Each row was made from one walk, in order. Every step used is in the known rows, and no mark comes twice. Write each row's walk.
Known rows:
neniti, lagoz: [  2 -23 -13   5   5   1 -16   4 -24 -19  -8   0  24 -19   2 -24   8   1
  16   1 -16  -8   5 -11  12 -16  21 -12 -20  -2   3  10   5   8 -31  23
   1   5]
rimedu, zemus, zole: [ 31 -12  -8 -24 -28  24   6 -12   7  15   9  29  -6   5 -25  20 -15  21
   1  31   0   8 -42   8 -22 -10  -2  -4   3 -38  -9  26 -34   0 -13 -15
 -18  10]
tegit, folo: [  1  15  -7  -7  13 -22  16 -19   6 -19  10  22   5  -6   7  -2  15   1
   3  -1  18  -5   4  -4   6  15  22 -10   1  23  -7  -5  26  -6   5  -3
   6   8]
pinuzu, dukil, neniti, lagoz: [ -1 -34   0  15  11  18 -55  -2 -49   7   7   3  40 -30  -8 -28   9  31
  25  32   6  -2   2  -9 -11 -44 -24   3 -24  -3  -8  31   7   7 -20  20
 -37   6]
lifa, vomame, feviz: [-16  14 -18  -8  13   9 -11  -4  36  13  -6   8   5   6  15  -2 -19  12
   5  -2  -4 -17  -2  11  22  -3  30 -10 -25  -7  15  -3  21  12  -6 -34
   8   0]
zole, zemus: [  6  10  -3 -16  -9   8  24  -8   4   9  21   1   0 -10 -21   0 -20   8
   9   9   1   0   5  -9 -21  -2 -14   8   9  19 -17  29 -22 -19   6   0
 -20   5]
feviz, vomame, poka: [ 13   2  29 -25   0 -30  -9 -34  31  -3  18  26 -10  14  17  -1 -13   7
  -2  -6   5 -14 -12  -1   2   4  11   4 -17   2  15  -2   9  -8 -11 -17
 -18  -6]
lezeza, dukil, poka: [ -5 -36  32 -24  20 -22 -45 -31  -5   8  -8  25  15 -43 -37 -19  -3   4
  13  31  -7  30 -10   8  -9  -4 -44  17  -2   6 -14  34 -12 -20  -5 -36
 -17  17]
zamub, poka, papeniz: [  8 -17  27 -14  -9   8 -10  -8 -16   4  19 -16 -49 -12   1  14 -17   2
  25   9   5  19 -23   0  -9  15   1  17 -23  -6  25  13  31  18  38 -19
   5   0]
lezeza, dukil: [ -3 -21   9 -16  21 -18 -30 -15   6  -4   3   7  14 -28 -25 -11 -12   6
  10  19  -3  23 -12   4   9   2 -16   6  10 -15 -14  16  -7 -10  -5 -18
 -12   9]
tegit, papeniz, poka, rimedu, zemus, zole: [ 55 -32  16 -40 -10   2  -6 -55 -23   9   6  55  -8   1 -30  27 -35  26
  25  52  23  19 -60  10 -16  -7  -9  24  -8 -52  -2  31 -14  20  12 -61
 -35  19]
lifa, vomame, poka: [-16  -1 -10  -7  28  13  -8 -34  10   6 -14  29   1   9  20  -9 -34   7
  10  -2  -3 -13 -12  28  19 -10  13 -12 -27  -1  26   8  13  17 -11 -22
   2  -4]
folo, tegit, papeniz, poka, vomame: [  5  -6   1  -3  39  -5 -16 -29 -10   1  -4  26   8  -8   6   1 -21   8
 -18   1  37   4 -40   3  13 -28   2  59  -2 -26 -12 -15  20  22  44 -49
  -1  -5]
papeniz, tegit, folo, poka, rimedu, zemus: [ 42 -31  -8 -22  -7 -20  33 -51   6  20  21  45 -35  -7   5  37  23  12
  27  60  43  13 -68  54 -20  41  10  -6  -1 -35  -9  32   7  28  30 -47
 -23  25]
feviz, vomame: [  8  19  19 -22  -3 -24  -8  -9  13   4  25   8  -1   6  -2  11   0   4
 -21   5  15  -3  14  -7   1  -7   7  16 -20   1   3 -17   8  -9   1 -25
 -21  -3]
lagoz, neniti, dukil, poka, folo, tegit, papeniz: [ 27 -38  36 -17  24 -12 -38 -31 -25 -21   4  81  -4 -27 -40  13 -23   9
  15  -5  11  41 -49 -15   0 -20 -15  62 -10   2 -32 -10  22  16  37 -23
 -31  49]
dukil, neniti: [ -6  -2  19   8  -3  14 -34  -8  -5  18   2  13   8   5   1  -7   4  18
  -9   7   8   3  -3  -7 -11 -11 -32  16 -13  12   2  22  10 -13  18  -3
 -14  10]
tegit, folo, poka, zamub: [ 25 -21  -7 -21  14 -30  15 -37   0  -9  17  20 -22 -27  -6  12  17   2
  -4   6  17  -2 -34  16  -9  11  29  13 -22  15 -15  -2   3  35 -11 -15
  -3 -15]
vomame, poka, zamub: [ 18 -36   8 -13  -2  -5 -14 -36  22 -14 -14  17 -17  -9  18 -14 -14  -3
  12 -14 -17 -11 -44  23  -2   8  16   4 -22  -4  17  16 -13  19 -34   7
   5 -11]
lifa, vomame, poka, rimedu: [-11 -24   5 -16  25  22  -8 -62  -7   1   3  31  -9  12  12   6 -44  -2
  28   9 -12   4 -19  40  14  16  12  -9 -27 -19  44  19   9  23 -12 -46
 -17   0]
lezeza, dukil, poka, zamub: [ 10 -56  30 -32  16 -20 -57 -43  -2   1 -13  24   7 -59 -36 -20  -2  -3
   6  29 -17  29 -29  23 -16  -4 -29  35 -28   4 -11  35 -25  -2 -26 -40
 -15   9]
lifa, vomame, poka, papeniz, tegit: [  7   7 -13 -18  10  19 -18 -34   9  13 -14  24 -15  11  26  13 -15  15
  21  22   3 -13 -43  42  10  10  11 -13 -59 -39  32  16  26  37  31 -38
   2   2]
lifa, vomame, poka, folo, tegit: [-15 -10 -21 -15  21  17 -11 -23  11  -3 -13  47 -13   9  13  29 -43  15
   4  -8  -8   8 -68  35  14   1  22  10 -16 -36  14   0   0  30  13 -41
  -2   9]
folo, poka, dukil, lezeza: [ 12 -61  28 -21  18 -14 -45 -36 -26  12  18   4 -30 -37 -47   3  -3  28
  21  56   3  34 -30   5 -42   7 -26  23 -15 -16 -34  23 -24   8   6 -45
 -28   2]
folo, tegit: [  3  -1 -13   4   8   2  11  15  12   2  -2  10  -3  -2  -1  10   0  11
 -16  -2  -2   1 -23  -5   2  -2  -2  19  28 -22 -18  -9  -3   6  34  -6
   2  -3]
zamub, poka, dukil: [  3 -34  36 -15  -1 -12 -17  -6 -16  -3  20 -14 -57 -29 -15  -5 -15   3
  28  32   5  19 -20   8 -13  14   5  12  -8   3   4  12  18   7  14 -21
   3   4]
feviz, vomame, lifa: [  1   4   9 -18   4 -18  -3 -17  30 -10   6   2  -2  34  -1   8   2  -4
 -17  -9   5 -14 -18 -14  -9  19  17  14  -3   8   9 -26  28  -4 -11 -18
  -5 -23]
lagoz, neniti, dukil, poka, folo, tegit: [ 23 -45  34 -11   2  -7 -48 -15 -10 -11   3  75  -6 -21 -40  25 -11   5
  19  -1 -20  42 -47  11 -13 -18 -10  37  -6  -2 -21  -1  -2  23  14 -17
 -32  50]
lagoz, neniti, dukil: [ 27 -23  22   1   9  -8 -31 -10  -2 -16  15  41   8  -7 -25  -5  -9   1
  20 -11 -10  12  12   2  11 -21   7   4  -4  13 -10 -15  16  17  -7  22
 -22  27]
neniti, dukil, poka: [  2 -42  29 -14   3 -18 -30 -21 -19  -2  -6  29  17 -29 -16 -20  -4 -11
  30   9 -16  12   0   5  -2 -15 -18  17 -30  22  -3  -2  -3  11 -16 -12
  -8  12]
tegit, papeniz: [  1   7   5  -4  24  -5  10 -18 -13 -11   0   4   1  -7   1 -13 -14   2
  -2  -5  31  -2  -3 -27  11  -2  -6  25  -4   5 -11  -8  24  -8  24  -5
   2   0]
zamub, poka, folo, tegit: [ -2 -16  11 -16 -16  -1  -4  14   0   7   8  10 -60  -9  -1  36 -18   2
  11   6   7  26 -62  14  -6  17  10  27   7 -20   7  -3   8  17  34 -25
   8  18]
tegit, folo, poka: [ 12  -2  -7 -13  18 -32  26 -26  -1  -1  19  20 -12 -11  -8  13  17   9
   6   9  26  -1 -13   1  -1  13  15  -4   4  18 -20  -1  17  18  10 -12
  -6  -6]
zamub, poka, dukil, lezeza: [ -1 -52  49 -25   3 -10 -55 -24 -23  10  14  -1 -59 -42 -26 -15 -15  14
  33  58   9  31 -17   6 -37  16 -18  20 -20   5  -2  25   2 -11  16 -44
  -2  21]
dukil, poka: [ -2 -15  22  -7  -1  -3 -14 -17 -11  11 -12  19   1 -15 -12  -7   7  -3
   5  17  -5  11   0   5 -20  -6 -27  13 -13  21  -1  19  -7  -7  -1 -19
  -7  11]
lezeza, dukil, pinuzu: [  0 -29  11 -15  31 -11 -43 -24   3   4  -7  29  19 -37 -42 -13  -9  17
  20  25  -2  15 -20  25   7  14 -30  18  -3 -31  -9  37  -6 -37  13 -19
  -6  37]

Which walk is each row?
[ -3 -61  36  -5  23  18 -57 -58  -4 -16   2  44   9   6 -31 -16 -11 -27
  19 -15 -18  23 -28  18 -17  -7  -2  29 -18  26  15  -4  33  15 -34 -15
 -18  11] : lagoz, neniti, dukil, poka, vomame, lifa
[ -9 -11  -4 -15  28  -9  10 -49  -8  -2  38  12 -12 -11  -5  12   5  -8
  -4   3  35  12 -23  21   0  10  25  12 -15   8  -2  -4  19  18  -5 -36
 -14 -13] : tegit, folo, poka, vomame
[ 10  -5  33 -36 -17 -28 -23 -37  22 -12  21  33 -22  17  13  26 -24   3
   7  -9   5   9 -47  12  -3  15  24   6 -35 -13  23   1  -1  -2 -23 -30
 -25  10] : feviz, vomame, poka, folo
[ 12  33 -16 -13  -5 -32  18  -6  18   0  -5  28  -9  -3  18   4  41   5
   5  25  32 -20 -11  18   2  28  20 -25 -13   6  -6  -4  30   0  24  -6
  14  18] : papeniz, tegit, folo
[ 19 -12  -5  -9  -9 -20 -22  11   2   4 -19  37  -7   1  -3  40  -7  17
   4  11  -5  16 -65  22  -4 -10   9  24   2 -33 -10  -3 -16  35  26 -33
  -3  19] : papeniz, poka, folo, tegit
[ 18 -38  -4 -42  -2  44  -4 -72   1  16  12  59 -17  16 -14  27 -59  20
  29  40 -12  15 -60  50  -7   5  11 -13 -23 -58  32  44 -22  22 -24 -62
 -34  11] : lifa, vomame, poka, rimedu, zemus, zole
[ 17 -41  15 -16   3   3 -31 -25 -28  16  -3   4   3 -49 -19  -2   4   3
  12  37  -1   8 -17  27 -37 -25 -25  29 -32   4 -10  23 -26  20 -30 -20
 -25  -9] : pinuzu, dukil, poka, zamub
[  7 -23  11 -16  23  -2 -14 -20 -43   3   1  26   0 -36 -26  25 -20  19
  12  30  32  31 -57  -8 -22 -15 -37  57   1 -23 -38   5  -2   8  35 -43
 -33  13] : pinuzu, dukil, poka, folo, tegit, papeniz
[-21 -16  24 -11  -1  16 -16 -20 -11  15  27 -15 -44 -11   8  -3 -20 -19
   6   5  21  14 -12  26  -4   4  10  18 -22   5  36   4  23   3  -3 -30
   7  -1] : zamub, poka, vomame
[ 20   0  19 -19 -26   0  -9   4  -5  23   6 -11 -60  -9  10  21  10   2
  29  36  19   4 -37  20 -12  28  -1   4 -38 -23  26  14  34  25  55 -21
  12  12] : zamub, poka, papeniz, tegit
[  8  -7   1  -8  28 -15 -20 -23  38   2  -4  22   4  -3  17  -4 -21  16
  -4  -9  26  -8 -58  -7  18 -13  24  50   2 -32  -9 -11  29  17  37 -52
   5  -1] : folo, tegit, papeniz, poka, vomame, feviz
[ 15  -7  19 -31  -7 -27 -12 -23  34 -10  19  44 -24  16  10  35 -24  14
  -7 -11   1  10 -68   7  -1  13  21  25  -7 -35   3 -10  -3   5   9 -35
 -23   8] : feviz, vomame, poka, folo, tegit
[-16 -32  18  -9  18  24 -37 -37 -39  21  20  -2  13 -32 -17  -2 -10  -8
  11  35  15  22  -6  32 -31 -28 -28  26 -25  -3   4  20 -11   1 -24 -41
 -35  -6] : pinuzu, dukil, poka, vomame
[ 24 -39   0 -14  -1  -6  -3 -20  -3  10   7  -3 -25 -19 -14  13   4   3
  -7   6   0   1 -37  20 -13  -3   7  25 -24  -7 -10   3 -23  40 -17 -11
 -10 -23] : folo, poka, zamub
[ -8 -25  29  -8  18  -4 -65 -23   0  13   5  21  22 -23 -24 -20  -9  25
   2  23   6  24 -15  -4  -3  -8 -47  22  -2  -3 -12  38   3 -23  14 -22
 -26  19] : lezeza, dukil, neniti
[ 21  23 -10 -18  -4 -16   8 -17   6 -11   9  18 -12  -5  15  21  31   8
  15  24  25  -3 -28  10  -3  34  22 -11 -30 -18   2   4  39  14  48 -17
   4  12] : poka, papeniz, tegit, folo
[  1 -26   5 -10  12   7 -42 -15 -27  23   7   3   8 -30 -20  -3  -4  26
  21  51  14  15   3   5 -36 -18 -36   6  -8 -13 -21  13 -21 -10  -4 -20
 -25   6] : pinuzu, dukil, lezeza
[ 25   3  -2  -1  30 -29   0  -4  -2   2 -21  34   7  -7   2   3 -10  25
  -8   8  28  -7 -31 -17  14 -25  -9  45  15 -15 -29 -15  20  22  61 -24
   5   2] : folo, tegit, papeniz, poka
[ 22 -27   8 -10   7   6  -2 -20 -17   4  21 -11 -18  -4 -20  32  -7  12
  12   7   1  20 -35  -2 -12   5  -8  22 -16 -27  -7  10   3  37  27 -21
 -22 -17] : folo, poka, papeniz
[ 23 -36  25 -25 -16 -13 -40 -20 -19   5  -8  22   2 -27 -10   1  13  -6
  41  33  -9  12 -33  20 -12   4 -19  15 -64 -17   6   8  13  30  25 -25
 -11  17] : neniti, dukil, poka, papeniz, tegit
[ 26   1   7 -26   5 -14 -12 -30 -25  10  10  24   0 -36  -6  20  34  17
  35  64  30   6 -26  23 -33  10 -19   0 -36  -8 -13  23  26  15  40 -36
 -25  14] : pinuzu, dukil, poka, papeniz, tegit, folo
[ 33 -22   3 -12  -7 -22 -30 -13   3   2 -22  18  -2 -14   4   3   5   3
   1  12  -8  -7 -25  30  -8 -20  12  20 -33  -2   6   4 -16  40 -16 -16
   5  -4] : papeniz, poka, zamub
[-14 -10   2  -7  -2  11 -21 -19  39  -1  16 -11  -5   3  16  -6 -10 -10
   4 -16  -2   2 -25  10   5  12  32   3 -15 -15  19   3   9  -5 -24 -26
   1  -4] : poka, vomame, feviz
[ 14 -50  50 -15  11 -23 -75 -48 -10 -22  25  32   9 -17  -3 -36  -7  32
  19  21  -9   0 -26 -16  -8 -14   5  16 -54  -2   8  38  20  -7 -24 -13
 -43   9] : feviz, vomame, poka, dukil, neniti, lagoz
[  2 -23  14  -5   9   1 -19 -16 -31  23  -1   6  12 -31 -21  -2   3   9
  19  38   6   9   3  13 -30 -25 -42  11  -8  10 -13  21 -14   2  -9 -18
 -28  -1] : pinuzu, dukil, poka
[ -5 -27   7  13   4  15 -50  -5 -29  -1  -6  14  30 -15   2 -33  12  21
   9   7  -7  -4   1 -17   0 -22 -11   5 -31   9   5  31  13  -3 -13  19
 -14  17] : dukil, neniti, lagoz
[ -7 -46  16  -4  23  -3 -80 -19 -24  -7  -2  20  46 -40 -22 -44   1  27
  17  24 -10  17 -13 -13   9 -22 -28  10 -21  -7 -10  46   7 -14 -18   1
 -27  24] : lezeza, dukil, neniti, lagoz
[ 21   7  11 -25  -4 -19  -5 -34  -5   0  -3  35 -12 -18   4  13  41   6
  20  40  18   6 -28  15 -21  28  -6   1 -44   3   0  22  33   7  48 -37
  -3  24] : dukil, poka, papeniz, tegit, folo
[-23 -47   6  -5  24  31 -33 -46 -20   9   1  -9  12  -4 -19  -7  -9 -16
  15  20   5  11 -37  25 -39  -2 -21  24  -7   0   9  11   9   7 -34 -36
 -20 -26] : pinuzu, dukil, poka, vomame, lifa
[ 20 -24  44 -30   8 -37 -25 -44  19 -21  31  19 -21  -5  -4  -4 -21  12
  10  13  -1   4 -26   1  -8   9  17  12 -23 -10   2   5   6  -4 -12 -30
 -29  -7] : feviz, vomame, poka, dukil
[ 27  -9  -2 -28   0 -33  25 -39  -6  12  21  27 -34  -4  -5  32  33   4
  26  45  31   2 -36  36 -11  51  12 -14 -11 -17  -2   8  18  30  25 -41
 -17   9] : papeniz, tegit, folo, poka, rimedu
